Each row was made from one walk, in order. Every step used is in the known rows, and no mark comes twice. Write each row's walk.
Known rows:
rinelu -> megi -> fitik -> tumodep: -.02 -.08 .32 .58 -.54 .07 .20 -.04 -.05 -.35 .04 .05 -.06 .53 -.07 .08 -.12 -.08 .28 -.08 -.08 -.01 -.13 .38 .23 .10 -.38 -.26 .01 -.15 -.48
megi -> rinelu -> pega -> domit -> ponin: .15 -.46 .31 .27 -.66 -.13 .14 .23 -.03 -.02 -.02 -.29 -.18 .34 .09 -.02 .04 .35 -.60 .03 .10 -.08 .08 -.09 .24 -.29 -.16 -.40 .35 -.16 -.24
tumodep -> rinelu -> megi -> fitik: .15 -.14 .30 .40 -.37 .18 .40 -.04 -.13 -.34 .06 .19 -.07 .29 -.16 -.02 -.05 -.40 .52 -.45 -.19 .13 -.02 .11 .03 .33 -.51 -.10 .21 -.11 -.31
tumodep -> fitik -> pega -> rinelu -> megi: .14 .00 -.07 .10 -.06 .07 .26 .35 .03 -.31 -.08 -.16 .02 -.02 .12 -.15 -.26 .37 .23 -.16 -.06 .07 -.38 .03 .28 .68 .00 -.32 -.20 -.16 .18
ponin -> fitik -> tumodep -> kala -> visem: .16 -.11 .19 .11 -.41 -.20 .25 -.10 .09 -.07 .19 .12 -.09 .55 -.34 -.02 -.24 -.04 .47 -.24 .20 .06 .27 .24 .10 -.26 .28 -.33 .23 -.11 -.22
megi -> fitik -> pega -> domit: -.07 -.42 .47 .50 -.15 -.23 -.13 .17 -.05 -.12 .28 -.20 .03 .35 .41 -.02 -.05 -.18 .22 .30 -.10 -.01 -.04 -.49 -.10 .27 -.44 .09 -.05 .00 -.46
ponin -> fitik -> tumodep -> kala -> megi -> rinelu: .06 -.01 -.27 .24 -.70 -.09 .46 .07 -.03 -.23 .35 .26 -.22 .45 -.38 -.18 -.13 -.27 .80 -.40 .09 -.12 -.15 .23 .29 .02 -.13 -.01 .02 .13 -.03
kala -> tumodep -> fitik: .40 .19 .29 -.24 -.54 -.01 .11 .45 .18 -.29 .61 -.21 -.11 .00 .17 -.11 -.12 .51 .55 -.30 -.05 -.17 -.07 .22 .11 .47 .03 -.34 -.14 -.25 -.16
kala -> pega: .29 .00 .54 .24 -.57 .17 .25 .09 -.04 -.03 .82 -.44 -.09 .17 .03 -.26 -.28 .69 .08 -.49 -.07 .04 .02 -.08 .11 .03 .15 -.48 .06 -.16 -.22
tumodep -> kala: .17 -.02 .21 .14 -.30 .14 .27 .17 -.04 -.14 .55 -.02 -.13 .35 -.01 .08 -.10 .05 .61 -.69 .01 .29 .06 .10 -.05 .18 .39 -.17 .20 -.17 -.20
fitik -> tumodep: -.03 .03 .20 .40 -.53 -.06 .07 .09 .02 -.13 .18 -.17 -.04 .51 .05 .09 -.04 .10 .29 -.37 .04 -.17 .05 .34 .18 -.04 .22 -.48 -.01 -.16 -.62
kala -> visem -> duli: .11 -.30 .41 -.07 -.81 -.15 .23 .02 .06 .03 .59 -.21 -.09 .20 -.13 .10 -.35 .33 -.22 .05 .30 .11 .10 .48 .08 .21 -.07 -.70 .09 -.25 -.56
pega -> domit -> ponin: -.14 -.59 .51 .20 -.47 -.13 .03 .21 .00 -.22 .23 .00 .01 .44 .26 .06 .16 -.10 -.38 -.01 .08 .03 .13 .12 .11 .10 .00 -.40 .12 -.32 -.31
rinelu -> megi -> fitik -> pega -> domit -> ponin: -.29 -.65 .45 .45 -.16 -.04 .02 .15 -.10 -.39 -.11 .15 .00 .39 .21 -.12 -.03 -.39 -.39 .44 .00 .10 -.09 -.16 .18 .27 -.66 .00 -.02 -.17 -.27
ponin -> fitik -> pega -> domit -> fuson: -.22 -.45 .27 .34 -.06 -.48 .00 .24 .01 -.17 .15 -.21 .02 .18 .02 -.09 -.01 -.35 .38 .23 -.04 -.53 -.01 -.58 .10 .22 -.38 .11 -.07 -.20 -.06
pega -> rinelu: .17 -.21 .34 .14 -.70 -.05 .29 .15 .08 .00 .37 -.20 .03 .04 .00 .24 -.26 .15 .20 -.54 .00 .15 -.08 .31 .05 .20 .17 -.39 .13 -.17 .05
pega -> domit -> ponin -> fitik -> tumodep -> kala -> visem: -.09 -.61 .32 .06 -.34 -.31 .07 -.06 .10 -.17 -.15 .27 -.05 .62 -.19 -.07 .06 -.32 -.21 .23 .31 .11 .46 .12 .09 -.32 .26 -.23 .28 -.20 -.13
ponin -> fitik -> pega: -.07 -.06 .30 .21 -.11 -.24 .11 .11 -.06 -.04 .53 -.11 .04 .27 -.02 -.19 -.34 -.14 .64 -.19 .03 -.30 -.18 -.22 .23 .03 -.28 -.41 -.12 -.09 -.22
kala -> tumodep -> rinelu -> megi: .35 .03 .14 .02 -.81 .28 .50 .15 .09 -.18 -.12 .13 -.09 .20 -.28 -.20 -.21 -.36 .10 -.70 -.14 -.12 -.03 .43 .12 .53 -.15 -.15 .15 -.20 -.23
rinelu -> megi -> fitik -> pega -> domit: -.08 -.42 .37 .54 -.19 -.04 .08 .08 -.09 -.24 -.03 -.05 .04 .51 .26 -.13 -.12 -.27 -.07 .34 -.16 -.01 -.24 -.23 .06 .47 -.62 .07 -.02 -.11 -.35
ponin -> fitik -> tumodep -> kala -> pega: .18 .13 .31 .19 -.24 .05 .24 -.10 -.07 -.03 .52 -.16 -.14 .30 -.31 -.44 -.21 .10 .63 -.41 .02 .02 .19 -.29 .10 -.31 .49 -.19 .09 .00 .09
kala -> tumodep -> rinelu -> pega -> domit: .53 -.24 .42 -.02 -.57 .00 .14 .09 .06 .16 -.18 -.34 -.09 .21 .00 -.29 -.03 -.16 -.32 -.33 -.18 -.14 .22 -.36 -.08 .20 .16 -.14 .29 -.12 -.24
domit -> pega: -.04 -.24 .37 .12 -.28 -.12 .36 .20 -.16 -.15 .65 -.08 -.12 .52 -.04 .26 -.15 .17 .01 -.46 -.11 -.19 -.14 .23 .12 -.06 .04 -.59 .08 -.30 -.41
rinelu -> pega: .31 -.06 .49 .21 -.36 .02 .17 .04 -.09 .03 .50 -.47 -.12 .29 .01 .01 -.23 .44 -.02 -.44 -.05 .03 -.03 -.12 .20 -.12 .14 -.71 .15 -.25 -.33
ponin -> fitik: .06 -.08 .47 .11 -.44 -.19 .25 .01 -.02 -.09 .77 -.03 .00 .32 -.08 -.04 -.20 -.09 .62 -.33 .00 -.22 -.12 .10 .20 -.02 -.19 -.58 .04 -.22 -.10
domit -> pega -> rinelu -> megi -> fitik -> tumodep -> kala: -.04 -.35 .14 .29 -.16 .01 .51 .01 -.15 -.30 -.18 .24 -.17 .36 -.38 .33 -.22 -.31 .19 -.26 -.13 .30 -.08 .29 -.02 -.02 .16 .10 .19 -.08 .20
pega -> domit -> fuson: -.04 -.45 .33 .38 -.50 -.26 .10 .29 .05 -.25 .22 -.27 -.05 .27 .13 .22 .17 .04 .05 -.08 -.08 -.28 .10 -.09 -.02 .33 -.12 .01 .11 -.34 -.21
kala -> pega -> domit -> ponin -> fitik -> tumodep: -.12 -.46 .63 .25 -.41 -.21 -.01 -.04 -.03 -.13 .23 -.14 .01 .41 -.04 -.50 .06 .02 -.32 .26 .11 -.24 .26 -.25 .23 -.37 .07 -.42 .02 -.17 .01
fitik -> pega -> domit -> fuson: -.18 -.40 .16 .47 -.16 -.27 -.04 .37 .02 -.19 .00 -.34 -.02 .24 .21 .06 .04 -.08 .05 .10 -.06 -.31 .06 -.46 .02 .37 -.19 .16 -.05 -.22 -.36
ponin -> fitik -> pega -> rinelu -> megi: -.02 -.23 .16 .19 -.31 -.12 .42 .02 .02 -.04 .00 .03 .11 .09 -.23 -.18 -.50 -.29 .23 -.18 -.03 -.10 -.39 .09 .34 .30 -.28 -.34 -.03 -.12 .36
tumodep -> rinelu: .16 -.01 .18 .22 -.38 .08 .25 .10 -.06 -.12 .23 -.03 -.04 .27 -.04 -.01 .01 -.20 .49 -.75 -.08 -.03 .13 .04 .00 .19 .07 -.32 .18 -.12 -.43

Write each row's walk:
.17 -.33 .24 .27 -.42 .07 .17 .16 .04 -.18 -.46 .10 .00 .21 .04 -.35 -.13 -.72 .05 .07 -.23 -.09 .00 -.32 -.08 .64 -.62 .44 .04 .04 -.30 : kala -> tumodep -> rinelu -> megi -> fitik -> pega -> domit
-.02 -.11 .39 .10 -.21 .06 .18 -.04 -.08 -.20 .47 .02 -.16 .19 -.35 -.44 -.11 -.01 .38 -.30 .19 .11 .35 -.22 .19 -.51 .41 -.25 .09 -.08 .18 : domit -> ponin -> fitik -> tumodep -> kala -> pega
.26 -.22 -.18 .38 -.60 .04 .26 .08 -.06 -.06 -.19 -.18 -.29 .59 -.08 -.19 .05 .09 -.24 -.09 -.02 .09 -.02 -.16 .17 .06 .24 .05 .20 .09 -.24 : fitik -> tumodep -> kala -> megi -> rinelu -> pega -> domit
.24 -.26 .60 .26 -.56 .05 .13 .09 -.01 .03 .57 -.47 -.02 .35 .25 -.32 -.06 .47 -.33 -.13 -.13 .00 .07 -.29 -.01 .16 .18 -.30 .14 -.18 -.20 : kala -> pega -> domit
.04 -.39 .35 .04 -.41 -.17 .44 .20 -.07 -.03 .41 -.11 -.04 .21 -.10 .39 -.28 .16 -.14 -.50 -.09 -.03 -.15 .30 .05 .00 .19 -.49 .11 -.24 .03 : domit -> pega -> rinelu
-.23 -.46 .25 .08 -.27 -.10 .35 .07 -.02 -.19 -.05 .21 .09 -.01 -.28 -.21 -.41 -.39 -.08 -.09 .15 .01 -.24 .12 .43 .10 -.36 -.42 -.04 -.20 .42 : domit -> ponin -> fitik -> pega -> rinelu -> megi
.16 -.22 .25 .21 -.75 .12 .50 .07 .06 -.11 .07 -.04 .03 .18 -.11 .15 -.32 .08 -.14 -.49 -.06 .14 -.27 .54 .23 .43 .00 -.46 .14 -.27 .15 : pega -> rinelu -> megi
.20 -.24 .49 .48 -.30 .04 -.01 -.02 -.07 -.11 .23 -.26 -.15 .36 .11 -.28 .08 .04 .28 .07 -.10 .30 .34 -.53 -.23 -.08 .30 .33 .17 .08 -.16 : megi -> fitik -> tumodep -> kala -> pega -> domit
.19 -.19 .19 .40 -.52 .12 .33 -.10 .04 -.31 -.12 .20 -.18 .59 -.27 .14 -.25 .02 .22 -.08 .08 .41 .18 .42 .06 .04 -.07 -.03 .27 -.11 -.41 : rinelu -> megi -> fitik -> tumodep -> kala -> visem
-.19 -.60 .60 .07 -.36 -.31 .08 .05 -.02 -.19 .44 .14 .05 .39 .09 -.11 .11 -.37 -.06 .14 .11 -.18 .06 -.03 .17 -.09 -.21 -.48 .10 -.31 .01 : pega -> domit -> ponin -> fitik
.00 -.20 .32 .18 -.06 -.14 .09 -.14 -.16 -.12 -.19 .00 -.10 .26 -.40 -.29 .02 -.42 .17 -.32 .13 -.22 .34 -.28 .32 -.61 .10 -.62 .18 -.12 -.17 : domit -> ponin -> fitik -> tumodep -> rinelu -> pega
.17 -.19 .29 .30 -.08 -.26 .04 -.21 -.10 .10 -.34 -.20 -.01 .53 -.14 -.35 .14 -.48 .06 -.06 -.11 -.42 .23 -.57 .11 -.26 .19 -.38 .24 -.06 -.23 : ponin -> fitik -> tumodep -> rinelu -> pega -> domit
-.30 -.53 .42 .23 -.35 -.38 -.05 -.01 .00 -.20 -.02 .14 .05 .55 .02 -.11 .19 -.45 -.11 .26 .16 -.32 .17 .08 .26 -.25 -.03 -.45 .02 -.24 -.18 : pega -> domit -> ponin -> fitik -> tumodep
.18 -.48 .33 .49 -.27 -.06 .05 -.17 -.16 -.19 -.20 -.13 -.10 .44 -.02 -.22 .19 -.44 -.12 .08 -.21 .07 .14 -.55 .03 .16 -.25 -.02 .07 .05 -.38 : kala -> megi -> fitik -> tumodep -> rinelu -> pega -> domit
.11 -.42 .35 .62 -.13 -.27 -.09 .03 -.09 -.23 -.51 -.35 -.17 .18 -.11 .07 .32 -.32 .22 .09 -.17 -.23 .46 -.77 -.12 -.15 -.19 .28 .25 -.07 -.36 : megi -> fitik -> tumodep -> rinelu -> pega -> domit -> fuson
.36 -.15 .42 .22 -.79 .30 .54 .01 .01 -.02 .28 -.31 -.01 -.01 -.17 -.21 -.45 .51 -.38 -.48 -.10 .24 -.20 .23 .21 .31 .13 -.41 .16 -.20 .34 : kala -> pega -> rinelu -> megi
.01 -.39 .24 .11 -.45 -.01 .65 .10 -.10 -.16 .12 .03 -.05 .34 -.25 .29 -.36 .09 -.43 -.46 -.15 -.01 -.35 .54 .21 .24 .01 -.53 .14 -.34 .14 : domit -> pega -> rinelu -> megi
.37 -.02 .32 .21 -.22 .10 .22 .00 -.14 .02 .10 -.32 -.13 .23 -.11 -.12 -.07 .08 .17 -.71 -.11 .03 .16 -.32 .07 -.06 .18 -.48 .27 -.15 -.36 : tumodep -> rinelu -> pega
-.28 -.53 .34 .28 -.16 -.16 -.11 .27 -.04 -.17 .03 -.08 .04 .39 .31 -.11 .03 -.18 -.40 .16 .12 -.01 .07 -.24 .14 .14 -.09 -.22 -.05 -.19 -.41 : fitik -> pega -> domit -> ponin
.26 -.02 .30 .12 -.38 .00 .32 -.10 .02 .09 .32 -.19 -.07 -.02 -.38 -.33 -.31 .05 .54 -.44 .04 .17 .18 -.23 .02 -.25 .61 -.11 .14 .06 .55 : ponin -> fitik -> tumodep -> kala -> pega -> rinelu
.02 -.10 .13 .49 -.08 .16 .27 .07 -.17 -.30 -.15 .12 -.04 .26 -.09 -.18 -.18 -.48 .54 -.30 -.17 .07 -.07 -.23 .08 .39 -.58 .08 .03 .01 -.42 : tumodep -> rinelu -> megi -> fitik -> pega
.35 -.08 .34 .13 -.76 .21 .42 .09 .05 -.28 .00 .19 -.10 .07 -.26 -.13 -.21 -.48 .42 -.44 -.19 .01 .02 .21 .01 .45 -.55 .09 .16 -.09 -.18 : kala -> tumodep -> rinelu -> megi -> fitik
-.01 -.35 .37 .28 -.27 .12 .01 .11 -.04 -.18 .02 -.14 -.14 .43 .02 -.37 .18 .07 -.35 -.06 .11 .28 .45 -.28 -.01 -.21 .67 .01 .16 -.10 -.11 : fitik -> tumodep -> kala -> pega -> domit -> ponin
.27 -.35 .20 .32 -.66 .05 .43 -.10 .13 -.19 -.37 .16 -.09 .27 -.36 .25 -.38 -.03 .10 -.14 .09 .56 .17 .50 -.01 .09 .10 .05 .33 -.05 .05 : pega -> rinelu -> megi -> fitik -> tumodep -> kala -> visem
.00 -.39 .25 .32 -.55 -.39 .04 .02 -.02 .00 -.26 -.15 -.14 .46 -.14 -.21 .07 .01 -.39 .31 .18 -.43 .11 -.15 .38 -.63 -.19 -.45 .24 -.07 -.13 : megi -> rinelu -> pega -> domit -> ponin -> fitik -> tumodep
.23 .04 .44 .43 -.30 .17 .10 -.01 -.09 -.17 .49 -.23 -.21 .19 -.09 -.20 -.13 .24 .67 -.31 -.04 .36 .29 -.34 -.11 -.21 .26 .15 .11 .10 -.18 : megi -> fitik -> tumodep -> kala -> pega
.10 .03 -.37 .37 -.78 .13 .42 .20 -.01 -.27 .17 .13 -.27 .50 -.22 -.03 -.06 -.01 .47 -.52 .08 .10 -.07 .38 .22 .19 .10 .06 .05 .10 -.34 : fitik -> tumodep -> kala -> megi -> rinelu
.09 -.35 .41 .56 -.25 -.07 -.01 .14 -.04 -.31 .11 -.35 -.22 .15 -.08 -.08 .18 .09 .43 .13 -.12 .11 .46 -.70 -.26 -.05 .12 .66 .18 -.02 .01 : megi -> fitik -> tumodep -> kala -> pega -> domit -> fuson
-.21 -.20 .21 .19 -.23 -.15 .11 -.03 -.07 -.28 -.11 .31 -.02 .31 -.33 -.18 .12 -.67 .45 -.39 .15 -.26 .32 .06 .24 -.35 -.01 -.42 .06 -.11 -.24 : domit -> ponin -> fitik -> tumodep -> rinelu
.02 -.19 .08 .30 -.43 .08 .36 .16 .01 -.07 -.11 -.11 .06 .14 -.04 -.03 -.45 -.02 -.09 -.34 -.04 .11 -.31 .19 .25 .47 -.08 -.28 -.01 -.14 .05 : fitik -> pega -> rinelu -> megi
.05 -.30 .42 .34 -.32 -.17 .07 .17 .01 -.05 .30 -.20 .04 -.15 .12 .14 -.38 -.07 .52 -.14 -.03 .23 -.11 -.23 -.03 .17 -.31 .03 -.03 .07 -.04 : megi -> fitik -> pega -> rinelu
.03 -.52 .51 .44 -.11 -.13 -.16 -.06 -.15 -.20 -.50 -.09 -.09 .34 .00 -.10 .31 -.42 -.26 .15 .00 .06 .48 -.54 .00 -.36 -.07 -.14 .25 -.06 -.40 : megi -> fitik -> tumodep -> rinelu -> pega -> domit -> ponin
.22 -.29 .43 .52 -.15 -.14 -.10 -.15 -.12 -.03 -.37 -.27 -.08 .43 .07 -.12 .21 -.32 .08 .05 -.17 -.04 .33 -.63 -.10 -.18 -.03 -.07 .26 .03 -.50 : megi -> fitik -> tumodep -> rinelu -> pega -> domit
.11 -.30 .11 .53 -.16 -.20 -.01 .08 -.07 -.12 -.61 -.42 -.14 .32 -.14 -.01 .32 -.20 -.07 -.15 -.13 -.39 .42 -.57 .00 -.07 .24 .01 .25 -.18 -.37 : fitik -> tumodep -> rinelu -> pega -> domit -> fuson
-.12 -.33 .34 .25 -.08 -.35 .01 .09 -.02 .01 .30 -.12 .11 .44 .20 -.27 -.12 -.37 .24 .18 -.03 -.36 -.14 -.44 .11 .18 -.25 -.23 -.07 -.09 -.19 : ponin -> fitik -> pega -> domit
.33 .04 .10 -.22 -.40 -.08 .07 .54 .24 -.12 .17 -.31 .00 -.36 .17 -.17 -.35 .37 .40 -.20 .00 -.04 -.14 -.08 .09 .56 .11 -.09 -.26 -.04 .18 : kala -> tumodep -> fitik -> pega -> rinelu
.02 -.31 .26 -.19 -.14 -.15 -.19 .59 .16 -.36 .05 -.11 -.03 .04 .38 -.36 .06 .15 -.12 .33 .09 -.15 .06 -.27 .14 .44 -.05 -.06 -.28 -.20 -.17 : kala -> tumodep -> fitik -> pega -> domit -> ponin
.22 .17 .22 .31 -.37 .24 .18 .05 -.05 -.07 .37 -.30 -.19 .34 -.14 -.29 -.14 .38 .35 -.56 .01 .20 .27 -.16 .01 -.14 .70 -.11 .12 -.01 -.22 : fitik -> tumodep -> kala -> pega
.20 -.10 -.20 .19 -.81 .19 .54 .28 -.04 -.25 .56 .13 -.26 .29 -.16 .01 -.14 .13 .54 -.64 .02 .24 -.18 .30 .15 .36 -.09 .04 .12 .04 -.13 : tumodep -> kala -> megi -> rinelu
.26 -.05 .38 .49 -.17 -.03 .02 -.12 -.16 -.08 -.13 -.25 -.15 .26 -.15 -.05 .00 -.16 .45 -.33 -.11 .01 .29 -.40 .01 -.32 -.06 -.23 .20 .04 -.53 : megi -> fitik -> tumodep -> rinelu -> pega
